Each row comes from the steps of one path. Every step used is in the known rows, and no mark comes twice. Write the path behind each row, first mark first.
In the rows, 128 means zero.
Known rows:
p > s: [118 102 124 136 100 147 129 141 118 150 146 128 116 172 127 155 141 156
 147 148 108 150 120]
q > e: [146 153 137 139 111 138 119 126 135 110 113 124  99 124 120 115 100 156
 159 128 168 112  91]
y > a > e > p > s: [157 137 125 178 134 130 132 225 131 152 144 132 110  69 105 120 167 193
 122 116 136 139 138]
a > e > q: [126 132 138 156  79 129 155 214 122 157 141 124 131 126 160 130  96 190
 145 140 144 131 115]
b > e > p > y > a: [126 132 129 162 165 128 139  62 155 105 102 122 109  91 112 122 111  79
 110 109 197 105 160]
q > e > p > s > b: [151 147 127 148 177 123 179 110  82 101  56 127 149  95 137 136 152 128
 129 117 160 139  79]
b > e > p > y: [122 116 128 147 121 142 166  35 143 101  86 112 119  89 128 141 109  89
 104 116 141 125 152]
y > a: [114 122 135 171 130 129  81 143 146 157 139 136 113 154 113 106 108 123
 153 129 166  94 123]
s > b: [ 89 112 127 150 115 126 110  81 108 151  63 131 172 166 161 129  98 106
 132 134 123 111 108]
e > p: [119 107 143 191 110 137 139 109 136 152 121 111 136  81 114 110 127 114
 140 123  99 104 107]
s > b > e: [ 76 128 123 122 142 116 113  60 113  97  79 127 149 156 175 124  98  91
 123 129 162 127 139]
y > b: [119 135 116 112 108 102 105 104 126 115 128 142 148 156  91  96 120  98
 151 102  91 115 121]
a > e > p: [138 129 138 183  73 138 136 170 139 152 109 112 132  43 120 109 128 180
 121 117  83 119 126]
p > e: [101 121 134 123  84 150 115  85 145 161 134 125 119 154 137 147 115  67
 127 131  80 127 140]
y > b > e > p: [115 152 120 113 156  92 141  76 129  61 135 124 133  77  90  76 144  59
 132  81 120 124 145]
p > y: [127 105 126 141  76 152 133  63 144 152  80 130 134 169 131 158  88 125
 123 133 112 115 129]
y > p: [112 112 138 132 111 135 104 124 143 153 140 115 129 139 118 114 163 124
 128 158  49 143 125]
a > e: [130 131 131 148  52 141 102 175 141 152 117 130 125 114 139 121 106 203
 129 135  98 128 129]
b > e > p > s: [114 116 130 138 153 137 164 116 122  96 158 112 101  96 124 137 167 121
 125 132 136 156 145]
y > a > e: [131 144 128 165  93 131  77 201 152 155 130 139 108 115 121 107 111 192
 136 125 154 110 137]
a > e > p > s > b: [136 129 117 157 115 128 164 163  90 144  67 130 169  79 153 146 159 178
 104 122  90 155 124]
b > e > a: [110 123 130  86 134 128  88 120 149 100 166 126 107 209 123 108 104 106
 151 121 215 111 138]
s > b > e > a: [ 91 132 121  81 160 110  94  86 120  92  98 135 153 225 155 118  96  76
 141 119 226 113 129]
s > a: [123 100 141 129 148 138  81 123 138 158 185 132 117 144 140 125  92 134
 144 159 120  83 110]

Which path is each row?
[103 130 148 107 135 124 168 136 133 160 173 112 130 148 144 147 158  43
 120 150  66 160 137]	y > p > e > q
[123 129 140  61 125 135  96 123 159 156 171 125 127 206 104 131 167  40
 123 133  80 142 137]	y > p > e > a
[157 117 125  74 146 136  95 223 127 152 210 136 111 115 137 150 181 212
  99 182  41 171 146]	y > p > s > a > e
[151 122 124 163  90 142 160 196 123 150 132 123 125  64 123 141 166 204
 118 131  83 157 130]	a > e > p > s
[104 150 111  79 136  97 108  84 131  64 144 138 126 147 104  92 121  82
 140  98 131 134 152]	y > b > e
[117 150 113  70 148  96 185  70 109  66 121 142 142 177 128 133  92  59
 128 100 180 142 150]	p > y > b > e > q
[169 148 134 154 147 139 175 146 115 105 120 117 100  79 102 131 158 156
 144 122 153 139  87]	q > e > p > s
[156 153 150 171 136 136 156 119 132 106  98 107 108  56 103 102 124 133
 149 110 152 102  84]	q > e > p
[ 89 122 111 101 154 125 133  87  95  95  99 133 139 175 171 155 137 115
 119 142 163 168 146]	p > s > b > e
[142 126 144 125 141 126 128 222 121 165 199 134 121 116 171 135  80 188
 137 163 152 102 115]	s > a > e > q
[158 123 127 169  61 148 162 114 144 151  66 121 142  58 123 143 107 173
  98 115  85 117 135]	a > e > p > y
[102 126 113  61 171 115 112 115 102  93 122 144 145 248 155 148 134  97
 133 128 222 148 135]	p > s > b > e > a
[104 127 114  39 195 106 110 123 105  91 135 134 149 234 140 138 187  91
 113 143 160 182 146]	y > p > s > b > e > a
[105 125 139 101 109 140 114  93 151 157 151 116 122 140 123 139 173  55
 108 144  18 159 149]	y > p > e
[140 138 115 174 160 112 136 189  99 147  79 142 157  84 140 129 159 165
 105 112 143 139 132]	y > a > e > p > s > b
[126 144 111  91 170  98 165 105 109  58 159 131 127 102  88 107 179  84
 128  94 116 162 152]	y > b > e > p > s
[142 116 128 191 140 132 142  81 148 154  84 126 130  99 100 125 111  94
 121 108 156  89 125]	e > p > y > a
[133  95 130 107 162 143  99 152 121 155 206 140 108 164 142 156 130 155
 143 173 118 123 117]	p > s > a
[161 158 139 102 130 132 102 150 146 109 131 132 104 195 103 105  96 140
 173 113 232  95  78]	q > e > a
[153 113 124  99 127 143  97 211 124 157 195 143 104 124 147 158 127 224
 124 170 100 136 135]	p > s > a > e
[173 114 136 140 122 145 136 122 144 158 121 130 133  54 134 148  91 166
  91 139  92  96 134]	s > a > e > p > y
[184 142 116  93 137 104 134 113 133 119 124 152 157  59  98 119 105 130
  94 102  70  97 138]	s > a > e > p > y > b
